Each row was made from one small tree. The marks that hang from a mark follow it in brackets, in the order of their numbers. Every link used is in the known rows. Write each row's tree.
In the rows, 128 means zero.
Known rows:
K_820(K_349(K_307(K_719))): [119 135 171 130 156 132 158 147 170 142  84 142 139 137 108 108 137 139
 133 154 174 152 116 133 160 178  54 101 120 163 137 131 125]
K_307(K_349(K_820) K_719(K_428 K_536)): [130 109 205 143 189 120 181 128 171 104  81 205  91 158  96 111 126 143
 132 120 122 155 135 125 114 124 111 140 118 141 138 106 117]
K_508(K_428(K_452(K_359))): [123 141 125 137 151 113  95 108 133 114 148 148 150 132 136 154 152 129
 145 166 166 141 128 155 121 186 212 106 111 136 130 134 120]
K_307(K_349 K_719(K_536)): [123  99 179 142 183 111 178 131 166 112 107 171 106 147  87 112 127 139
 144 103 144 149 167 140 151 159 106 126 120 130 135 109 122]
K_508(K_428): [108 140 139 125 140 102 118 129 134 130 137 220 152 134 132 118 142 117
 136 127 174 143 147 150 108 175 181 111 100 156 135 132 113]
K_428(K_452 K_508): [ 93 131 114 144 157 129 110 117 157 142 115 211 145 144  98 117 145 129
 121 163 144 153 120 126 142 159 140 120 134 146 124 111 130]
K_820(K_349(K_307(K_719(K_428(K_508))))): [117 124 197 145 164 137 164 144 186 142  70 165 129 145 121  75 145 147
 155 183 160 157 106 133 143 153  95 118 125 176 133 115 123]
K_349(K_307): [108 149 150 131 139 134 115 132 139 150 113 200 151 121 132 130 144 120
 115 145 170 136 135 125  98 158 107 106 123 145 138 131 124]
K_508(K_428(K_452(K_359(K_719(K_536))))): [112 146 158 135 159 112 116 104 134  99 158  82 138 129 133 177 156 133
 138 147 159 136 134 148 152 160 191 124  94 124 125 132 121]
K_428(K_452(K_359(K_719)) K_508): [105 143 137 141 159 120 112 114 142 131 133 115 149 142 115 151 149 147
 111 199 156 147 118 125 151 159 183 126 135 129 118 115 136]
K_349(K_307 K_820): [111 160 144 125 149 141 111 133 154 164  96 203 134 139 118 141 135 119
  89 152 163 141 104 108  81 153  87 105 132 149 138 128 119]
K_307(K_719(K_428(K_452))): [123 116 165 138 153 131 147 114 156 111 109 182 136 137 109 121 147 141
 142 163 125 159 102 139 141 135 151 132 116 144 141 114 134]
K_719(K_428 K_536): [109 126 181 153 160 116 130 125 137 114 105 213 131 129 126 138 150 117
 131 113 132 136 148 140 104  95 135 140 111 162 139 126 124]
K_307(K_349 K_719(K_359)): [134 118 164 143 173 109 183 132 145 130 103 148 140 144 109 116 114 150
 128 149 141 148 150 146 160 186 138 128 129 133 140 130 123]
K_719(K_428(K_452) K_938): [112 131 154 143 149 126 126 113 150 134 113 174 140 121 119 150 160 129
 135 134 102 138 103 140 139 106 139 135 106 169 144 114 134]
K_536(K_719(K_307)): [126 150 160 138 158 115 122 130 116 144 112 179 132 123 125 129 145 125
 106 125 158 150 124 144  79  93 119 117 117 137 136 119 127]
K_428(K_452(K_359(K_719(K_938))) K_508): [107 139 138 141 157 119 120 113 167 148 130  50 144 133 116 161 154 150
 123 174 133 137 108 127 164 146 173 130 126 138 122 106 138]
K_307(K_719): [125 115 152 127 149 120 148 136 160 133 105 169 143 141 107 118 135 131
 128 135 160 154 130 140 132 160 147 121 121 144 138 119 133]
K_536(K_719(K_307 K_359 K_938(K_989))): [140 152 161 147 164 125 148 133 138 175  69  51 128 105 142 182 145 131
 119 103 109 137  95 156  99  64  91 117  97 156 147 135 138]
K_307(K_349 K_719(K_536 K_938)): [118  93 182 140 181 113 178 129 189 123 100 124 106 139  94 123 127 139
 159  82 124 137 157 139 166 145  94 131 113 144 139 104 122]
K_359(K_719(K_307 K_428 K_938)): [142 149 244 133 147 117 141 123 106 150 103 140 136 114 140 162 149 131
 116 133 112 128 100 133 115  55  81 144 102 159 138 114 128]
K_359(K_719): [108 148 164 123 142 109 137 134 125 139 131 183 158 133 114 143 141 129
  92 142 165 145 142 125 138 136 126 127 109 146 133 126 132]
K_719(K_359(K_452)): [122 149 142 147 152 108 159 125 117 140 116 147 164 132 144 154 125 126
 113 158 135 141 119 123 152 164 108 137 127 137 135 148 128]
K_820(K_349(K_307(K_719(K_428 K_938)))): [131 127 208 139 154 134 171 142 188 147  74 120 129 129 132 113 150 142
 156 139 133 141  97 139 158 130  61 116 104 184 148 119 125]
K_359(K_452): [116 140 145 135 142 109 141 131 125 126 131 202 152 135 128 139 130 124
 119 140 151 149 127 117 133 158  97 129 120 137 131 128 129]
K_719(K_307(K_349) K_938): [140 131 207 139 171 108 138 125 114 152  95 181 122 127 107 138 127 132
 129 105 123 129 138 138 124 119  55 118 125 143 136 109 119]
K_428(K_452(K_359(K_719(K_307))) K_508): [133 150 184 145 164 125 108 108 105 139 113  99 137 134 117 163 149 146
 111 199 143 143  96 127 130 131 138 126 144 118 114 113 134]
K_452(K_359(K_719(K_307)) K_428): [149 151 204 140 149 111 102 124 102 144 134 116 150 132 151 174 140 133
 104 167 166 130 139 166  77  96 142 126 107 114 127 134 136]
K_349(K_307(K_719) K_820): [119 141 155 119 154 149 144 133 179 158  85 160 124 147 110 123 132 133
 107 159 160 152  93 112  91 167  96 109 130 137 139 120 123]

Write each row's tree:
[132 125 183 150 156 119 171 130 145 132  89 141 151 133 137 128 136 139
 135 165 125 147 120 148 135 136 173 143 118 159 150 138 132]
K_307(K_719(K_359 K_428))
[126 119 192 162 170 124 172 123 156 118  82 111 134 131 132 139 140 132
 143 137 113 140 133 146 142 120 159 152 111 152 146 142 131]
K_307(K_719(K_359 K_428 K_536))
[110 105 159 136 164 123 155 129 199 137  93  89 118 133 104 141 144 127
 150  84 122 136 132 141 154 135 112 134 112 152 142 113 131]
K_307(K_719(K_536 K_938))
[149 147 252 154 166 115 124 116  94 110 103 107 122 119 145 187 151 134
 117 147 131 125 129 138  98  63 129 147 114 132 131 128 129]
K_452(K_359(K_719(K_307 K_428 K_536)))
[125 135 191 146 151 109 138 126 153 141 118  82 143 132 148 146 155 149
 133 174 135 128 120 134 128 102 200 141 120 162 133 108 134]
K_452(K_359(K_719(K_428(K_508) K_938)))
[116 136 183 168 168 115 143 123 133 130  86 159 145 122 141 154 143 120
 125 126 115 127 144 147 125 104 148 150 114 163 147 147 126]
K_719(K_359 K_428 K_536)
[125 145 174 144 163 134 173 142 159 160  68 102 152 132 125 125 131 141
 122 170 159 145 109 138 178 188  64 111 127 162 145 152 125]
K_820(K_349(K_307(K_719(K_359))))
[118 136 153 141 150 111 109 129 161 144 138 121 157 151 144 136 145 143
 116 191 177 138 156 155 101 136 220 128 115 130 123 123 138]
K_452(K_359(K_719) K_428(K_508))
[114 119 172 134 158 142 149 127 200 147  92  62 116 121 122 136 145 128
 157 100 133 128 115 131 136 144  91 120 110 148 143 114 127]
K_349(K_307(K_719(K_536 K_938)))
[146 112 168 149 154 128 141 109 176 118 110  77 129 126 131 159 155 151
 161 161 108 141  95 150 144 129 192 133 120 149 144 109 140]
K_307(K_719(K_428(K_452(K_359)) K_938))
[120 124 150 138 158 121 171 131 173 159  82  69 151 134 121 143 132 137
 133 128 118 136 114 148 165 156 142 134 118 160 148 133 132]
K_307(K_719(K_359 K_938))
[105 138 153 130 144 110 139 129 154 139 155 157 158 154 143 120 137 137
 122 177 165 152 139 130 125 142 139 146  99 119 114 114 134]
K_359(K_452(K_428(K_508)) K_719)
[130 138 186 127 153 148 151 130 175 143  83 175 118 139 128 116 140 136
 120 170 144 151  87 115  79 137 112 123 123 151 143 116 125]
K_349(K_307(K_719(K_428)) K_820)
[112 134 165 128 166 152 143 129 192 146  77 139 108 145 106 136 134 125
 116 127 147 147 106 113  98 146  74 116 126 139 138 120 121]
K_349(K_307(K_719(K_536)) K_820)
[129 128 194 134 141 139 152 128 151 133 106 167 138 123 141 109 147 137
 147 167 150 147 113 137  95 141 136 121 113 148 141 122 129]
K_349(K_307(K_719(K_428)))
[161 142 226 142 164 100 123 122  98 136 139 149 133 135 141 154 131 147
 110 164 164 130 160 167  93 110 121 123 110 102 122 124 128]
K_452(K_359(K_719(K_307(K_349))) K_428)
[111 150 133 158 164 121 146 112 127 127 123 150 150 117 141 137 156 137
 115 171 122 152 108 148 127  99 199 139 109 148 147 137 136]
K_536(K_719(K_359 K_428(K_452)))
[138 143 197 145 157 116  96 124 120 152 123 109 144 143 146 148 144 141
 112 190 166 134 132 159  79 102 164 131 121 116 115 121 135]
K_452(K_359(K_719(K_307)) K_428(K_508))
[112 132 116 155 163 123  95 115 147 131 118 147 144 144 113 141 147 137
 123 187 153 144 122 137 130 171 181 114 146 140 123 115 134]
K_428(K_452(K_359) K_508)
[120 125 163 125 144 139 148 133 186 162 100  88 137 122 127 128 142 135
 149 131 146 135 103 133 125 160 110 111 115 151 142 113 130]
K_349(K_307(K_719(K_938)))
[130 150 226 134 189 116 156 124 118 138  92 183  95 148  87 158 120 134
  85 109 131 140 134 109 115 103  23 136 125 119 125 114 113]
K_359(K_719(K_307(K_349(K_820)) K_536))
[118 117 183 147 156 130 140 130 175 138  79 139 115 117 125 173 155 116
 150  75  92 130 127 145 110  57 100 130  82 180 148 120 132]
K_719(K_428 K_536 K_938(K_989))
[107 138 162 168 173 129 134 105 129 118  96 158 140 121 125 164 152 124
 130 143  98 133 123 141 151 110 138 149 113 152 143 145 130]
K_719(K_359 K_428(K_452) K_536)
[138 147 202 136 180 116 134 128 111 149  85 232 108 150  93 138 116 129
  86 130 139 146 122 119  94 125  48 117 137 133 130 115 113]
K_719(K_307(K_349(K_820)))
[129 110 187 134 150 122 160 130 180 132  96 136 135 129 129 122 149 138
 152 131 118 144 115 146 127 115 148 135 105 165 149 110 135]
K_307(K_719(K_428 K_938))
[129 120 175 154 163 117 190 124 156 123  93 115 147 147 148 105 134 149
 156 196 120 157 102 125 152 155 164 159 128 141 131 123 131]
K_307(K_719(K_359(K_452) K_428(K_508)))
[121 149 145 137 150 119 120 114 120 125 146 110 154 129 117 177 149 144
  99 177 154 142 122 131 151 155 163 123 123 126 128 127 140]
K_428(K_452(K_359(K_719)))
[109 117 155 138 157 128 132 133 182 154  77 115 120 122 111 181 147 113
 138  62 113 131 134 141 120  96  76 116  91 172 143 122 133]
K_719(K_536 K_938(K_989))
